Each row was made from one path, in order. Every step used is in the known rows, and no mark comes twice. Write each row's path.
Known rows
A-W-M-Z-K-Y: [-.12, -.02, .17, -.08, -.03, .25, .27, .21, .12, -.27, .13, -.16, -.06, .03, -.08, -.24, .17, -.07]
K-M-A-W-Q: [-.02, -.09, -.02, -.02, -.30, .42, -.18, .16, .15, .36, .08, -.13, -.58, .35, -.13, -.25, .17, .09]
W-M-Z-Q: [.10, -.09, .04, -.05, .00, -.28, .12, .04, .04, .06, -.31, .17, -.03, -.10, -.15, -.11, .23, .05]
M-Z-K-A-W: [-.11, .00, .21, -.19, -.37, -.22, .04, .18, -.06, .12, -.05, -.21, -.27, -.14, -.16, -.07, .07, .05]
A-W-M-Z: [-.15, .05, .15, -.01, .03, .13, .15, .07, .15, -.08, .13, -.20, -.11, .20, .03, -.27, .17, -.08]
K-Z-Q-M-A-W: [-.06, -.15, .05, -.05, .04, -.56, -.08, .07, .04, .41, -.03, -.12, -.10, .00, .09, -.10, .24, .04]
W-M-A: [.06, -.11, -.07, .09, -.18, .24, .09, -.06, -.01, .36, -.27, .08, -.54, .23, -.14, -.06, .15, .10]
Z-K-M-A-W-Q: [.06, -.05, .02, -.26, -.39, .34, .12, .31, .07, .04, -.05, .01, -.34, .11, -.20, -.18, .12, .16]
Z-Q: [.27, .15, -.21, .00, .05, -.73, -.05, .02, .19, .21, .06, .21, -.07, .28, .06, -.09, .13, .11]
A-W-Q-M-Z: [-.18, .08, .20, .07, .09, .25, .02, .06, .27, -.04, .14, -.05, .10, .21, .21, -.32, .26, -.10]
M-A-W-Q: [-.11, .20, .07, .17, -.21, .22, -.08, .01, .18, .57, .10, -.07, -.53, .72, .11, -.16, .19, -.04]
A-W-M: [-.08, .07, .02, .00, .08, .23, .15, .04, .21, -.06, .21, -.14, -.19, .31, .06, -.28, .13, -.04]
M-Z: [-.08, -.02, .11, -.07, -.26, -.37, .00, -.01, -.08, .05, .06, -.18, -.24, -.27, -.05, -.11, .09, .01]
Q-M: [.00, -.27, -.09, .14, -.05, .11, -.06, -.11, -.06, -.04, -.11, -.08, -.05, -.17, .04, -.15, .09, .12]
Z-Q-W: [.20, .14, -.21, -.07, .14, -.73, -.05, .14, .24, .15, -.03, .08, .13, .75, .19, -.12, .16, .09]
K-A-W-Q: [-.09, .09, .00, .03, -.13, .13, -.21, -.02, .29, .54, .13, -.07, -.61, .47, .07, -.12, .13, .05]
K-Z-Q-M: [.02, -.22, -.02, -.13, .06, -.66, -.04, .04, .02, .25, -.04, -.04, -.05, -.27, .07, -.08, .21, .09]
Q-M-A: [-.04, -.24, -.05, .28, -.20, .19, -.16, -.12, -.12, .35, -.27, -.11, -.27, .13, -.01, -.09, .11, .12]
W-Q: [.08, .08, -.02, -.07, -.04, .08, .07, -.05, .26, .07, .09, .31, -.23, .03, .14, -.16, .23, .04]

Which path is each row?
[-.14, .08, .11, .08, .12, .32, .02, .03, .32, -.03, .19, .00, .04, .30, .24, -.32, .23, -.07] -> A-W-Q-M
[-.14, -.26, .18, .05, -.18, .07, -.06, .07, -.11, .01, -.29, -.21, .06, -.23, -.08, -.14, .11, .08] -> Q-M-Z-K-A-W
[-.01, -.14, .16, -.22, -.36, -.19, .25, .24, -.15, -.29, .04, -.11, -.14, -.53, -.23, -.05, .07, .04] -> M-Z-K-Y
[.07, .07, .07, -.04, -.11, -.75, -.05, .07, .02, .16, -.06, .00, .00, -.06, -.04, -.10, .16, .02] -> M-Z-Q
[-.05, -.13, .15, .05, -.01, .16, -.01, -.04, .14, .01, -.21, .24, .11, -.22, .10, -.19, .30, .02] -> W-Q-M-Z
[.03, -.16, .10, -.19, -.17, .02, .28, .10, -.07, -.14, -.31, .07, -.12, -.32, -.23, -.10, .17, .08] -> W-M-Z-K
[.19, .09, -.17, -.01, .14, -.53, -.02, .15, .21, .32, -.28, .15, .09, .88, .10, -.09, .23, .09] -> Z-Q-W-M-A
[.01, -.18, .10, -.17, -.21, .04, .19, .09, -.05, .04, -.37, .06, -.25, -.25, -.25, -.05, .15, .11] -> W-M-Z-K-A
[.14, -.16, -.09, -.37, -.37, .13, .16, .27, -.02, -.22, .02, -.02, -.30, -.26, -.25, -.15, .02, .23] -> Z-K-M
[.02, .05, -.01, -.22, -.32, .02, .09, .18, .06, .16, .04, -.11, -.44, .17, -.11, -.06, .00, .15] -> Z-K-A-W
[-.04, -.15, .17, -.02, -.10, .21, -.02, .03, .12, .12, -.33, .26, .04, -.18, .02, -.13, .29, .07] -> W-Q-M-Z-K-A
[.01, -.14, -.04, -.28, .12, -.70, .06, .14, .09, .25, -.05, -.06, -.05, .10, .11, -.08, .25, .07] -> K-Z-Q-W-M
[-.08, -.12, .02, -.18, .02, -.07, .12, .13, .05, -.08, -.23, -.18, .03, .45, .09, -.15, .17, .03] -> Q-W-M-Z
[-.14, .00, .23, .00, .04, .36, .15, .19, .24, -.23, .14, .00, .14, .07, .10, -.29, .25, -.09] -> A-W-Q-M-Z-K-Y
[.02, .07, .07, -.10, -.04, -.76, -.05, .14, .06, .12, -.12, -.10, .15, .27, .05, -.11, .18, .01] -> M-Z-Q-W
[.03, -.11, .02, .06, .04, .26, -.01, -.07, .20, .01, -.14, .30, .02, -.09, .15, -.18, .28, .06] -> W-Q-M
[.17, -.16, -.09, -.26, -.30, .11, .37, .27, -.06, -.45, .19, .04, -.26, -.39, -.22, -.04, .01, .14] -> Z-K-Y
[.07, -.08, -.02, -.25, -.43, .26, .10, .31, -.01, .03, -.01, -.11, -.40, .09, -.23, -.17, .05, .17] -> Z-K-M-A-W
[-.04, -.09, -.10, -.07, -.04, .10, .08, .10, .07, .20, -.26, -.15, -.22, .79, .10, -.11, .16, .07] -> Q-W-M-A
[.07, -.18, -.02, -.21, -.18, -.25, -.14, .25, .06, .06, -.06, -.15, -.10, .01, -.16, -.21, .17, .13] -> K-M-Z-Q-W
[-.02, -.12, -.06, -.01, -.34, .34, -.19, .15, .06, .35, .12, -.26, -.65, .34, -.16, -.24, .10, .11] -> K-M-A-W
[-.11, .17, .00, .19, -.27, .12, -.10, -.01, .06, .54, .15, -.25, -.62, .69, .05, -.15, .09, -.01] -> M-A-W
[-.06, -.06, .16, -.21, -.42, -.29, .04, .14, -.12, .14, -.14, -.16, -.32, -.26, -.20, -.02, .06, .10] -> M-Z-K-A
[-.16, .08, .23, -.01, .04, .27, .09, .13, .25, -.12, .08, -.01, .17, .18, .16, -.31, .25, -.07] -> A-W-Q-M-Z-K
